Each row comes from the steps of one path. Every step used is in the known rows, and no mark comes twice. Write the path behind each row, first mark first.
In the rows, 128 means zero.
Known rows:
moga, tino, vago, leler, birim: [179 137 162 140 114 110  95 167 188 122 113 128 120 104 123  88 170 153
 143 125 180 145 116 226 127]
gukilab, lilen, guta, leler: [143  89 197 127 109 134 155 173  97 143  77  79 137 126  96  64 164 122
  93 142 141 100 159  97 150]
birim, leler, guta: [108 150 157 127 130 141 131 141 183 105 119 101 166 147 125  62 149 134
 120  72  76 125 126 140 142]
birim, leler: [105 124 142 108 134 139 136 131 167 114 139 118 149 138 140  68 144 132
 110 107 117 130 110 148 142]
leler, vago, tino, moga: [164 120 158 131 110 119 132 122 203 132  80 117 137 138 121 111 154 135
 113 176 160 124 192 190 103]
gukilab, lilen, guta: [146  97 167 126 112 128 156 158 104 142  87  79 137 119  87  90 161 119
 103 168 125 100 166  96 129]
leler, guta, lilen: [140 154 145 144 115 140 114 163 177 104  64  88 114 124  98  97 154 117
  97  89  88 150 145 106 132]
guta, tino, vago: [162 149 102 157 119 151 119 155 154 134  99 114  97 114 129  92 164 132
 102 154 198 140  78 134 152]
tino, vago, leler: [142 140 153 110 103 137 130 158 156 139  92 154  83 127 140  77 160 119
 121 111 132 167 145 173 125]
vago, lilen, guta, tino: [149 134 152 147  90 130 109 160 148 166  77  55 117 120 103  74 125 143
 105 125 128  88 168  96 140]
gukilab, lilen: [136  92 144 121 139 117 160 148 116 131  92 124 134 102 119 113 163 116
  97 176 125 112 141 120 119]
gukilab, lilen, guta, leler, birim: [146  96 206 136 115 137 144 168 121 151  84  76 135 108 104  54 182 130
  94 133 150 101 150 117 140]
tino, guta, lilen, gukilab: [138 129 119 139 113 151 133 171 106 115 102  99  89 156 149  93 175  97
 119 137 142 131 159 113 163]
birim, leler, guta, tino, vago, lilen: [125 160 165 150 115 154 109 153 203 128  79  97 138 138 143  37 153 134
 109  79 102 133 131 143 151]
tino, guta, leler, vago, lilen: [160 131 169 145  81 142 161 168 124 147  74 129 139 155 171  45 166 109
 115 106 111  98 159 132 148]
birim, leler, vago, tino, guta: [143 123 173 131 108 155 141 125 199 116 108 112 174 160 156  63 155 150
 134 120 132 134 157 185 133]
vago, leler, guta, tino, moga: [111 156 181 150 115 114 104 193 157 138  84  85 117 142 109 106 147 147
 135  75 115  98 163 174 139]
birim, leler, vago, lilen: [118 122 180 107 101 154 151 114 214 134  97 118 152 127 165  37 146 147
 100 118  85 120 152 147 114]
lilen, guta, leler: [142 128 171 128  95 140 136 166 117 135 109  65 131 144  89  54 143 134
 109  91 148 106 138  97 162]
birim, leler, vago, lilen, guta, tino: [125 130 190 127  83 167 136 129 207 141  93  68 154 135 141  24 145 163
 104 118 114 104 149 130 134]
leler, birim: [140 145 125 135 142 124 122 128 189 136 144 120 127  84 134  96 177 143
 109 120 143 120  95 166 110]
leler, guta: [140 162 123 139 126 121 135 148 159 108 102 100 148 126 101 108 146 125
 123  92  77 112 135 119 128]

Write each row's path:
[174 119 125 156 114 121 105 183 123  98 113  85 125 146 120 112 164 130
 143 157 182 116 138 157 162] : moga, tino, guta, lilen, gukilab
[131 116 174 119 120 152 137 112 224 111 110 105 170 140 147  68 147 166
 121 124 138 139 145 183 122] : birim, leler, vago, tino
[132 139 115 157 129 115 111 169 132 148 110  97 105 135 110 114 157 116
  95 165 192  94 116 149 152] : guta, tino, moga
[165 137 166 138  68 154 146 132 191 156  66  65 133 116 122  60 141 158
 104 150 117  87 170 104 115] : leler, vago, lilen, guta, tino
[178 115 162 150  98 121 127 173 136 118 100  92 147 147 152  73 160 144
 149 141 167  75 155 167 163] : moga, tino, guta, leler, vago, lilen, gukilab
[155 106 182 130 117 142 141 139 190 119  81 109 143 131 144  74 151 162
 108 111 176 128 135 164 138] : guta, leler, vago, tino
[148 154 146 156 117 152 101 167 185 148 102 110  87 102 143  82 176 158
 118 115 196 142  87 180 143] : guta, tino, vago, leler, birim
[185 130 149 170 116 104 108 189 129 120 129 109 162 136 131  87 174 136
 145 113 186  97 101 192 161] : moga, tino, guta, leler, birim
[158 158 169 158  85 158 102 172 162 156 102  58 101 120  98  56 168 160
 123 108 183 122 126 143 152] : lilen, guta, tino, vago, leler, birim
[144 168 119 168 127 134 118 161 164 115  98  72 145 122  99 111 146 150
 121 101 124 100 102 114 149] : leler, guta, tino
[153 137 127 151  99 137 131 180 109 126  86 118 108 153 132  91 171  84
 104 128 126 144 145 118 150] : tino, guta, lilen
[150 145 131 153  99 146 121 164 126 137 117  39 132 134  76  88 140 154
 117 132 172  92 112  92 160] : lilen, guta, tino
[112 135 178 121 131 120 115 158 185 143 130 114 115  97 144  98 163 164
 135  77 125 123 131 200 109] : vago, leler, birim
[115 151 162 140 124 164 110 145 202 118  93  80 125 139 158  37 155 145
 119  89 113 121 141 140 162] : birim, leler, guta, tino, vago, lilen, gukilab
[183 125 158 148  94 149 134 140 192 119  66 106 140 144 136 102 164 138
 122 152 154 147 177 165 118] : leler, vago, tino, guta, lilen
[181 123 140 161 111 103 119 192 104 112 120 109 163 154 121  95 158 129
 146 124 177  99 110 172 170] : moga, tino, guta, leler
[190 124 152 160  94 118 134 179 127 110 109 110 169 151 130  85 165 138
 145 134 173  92 117 173 159] : moga, tino, guta, leler, vago
[111 153 153 149 130 151 117 151 186 108 117  77 162 141 124  66 148 152
 119  77 114 116 100 138 159] : birim, leler, guta, tino
[153 114 203 150 104 148 125 177 140 164  72  73 111 102 107  63 187 148
 111 149 170 117 151 142 137] : gukilab, lilen, guta, tino, vago, leler, birim
[151 140 114 145 120 154 112 150 166 144  83  99  74 109 157  79 157 139
 104 159 188 120 123 126 154] : guta, tino, vago, lilen, gukilab
[152  91 207 127  93 147 171 159 121 142  67  78 142 122 106  52 170 131
  94 151 137  96 166  97 138] : gukilab, lilen, guta, leler, vago
[171 143 177 134  84 145 113 156 177 169  61 120  85 113 140  13 167 105
  89 106 135 148 169 136 133] : tino, vago, lilen, guta, leler, birim
[170 116 153 140 106 158 137 134 193 110  78  90 125 145 152 101 167 148
 133 163 166 134 191 161 127] : leler, vago, tino, guta, lilen, gukilab
[144 147 138 148 112 150 113 172 158 143  95 111  87 119 135  90 159 150
 116 124 187 141  98 160 149] : guta, tino, vago, leler
[114 111 128 113 134 156 122 143 158 100 100  83  63 115 135 102 161 130
  94 146 163 146 144 105 143] : guta, lilen, gukilab
[116 155 173 148 117 128 112 186 165 127  91  76 127 129 114 110 141 172
 145  60 110 105 135 158 141] : vago, leler, guta, tino
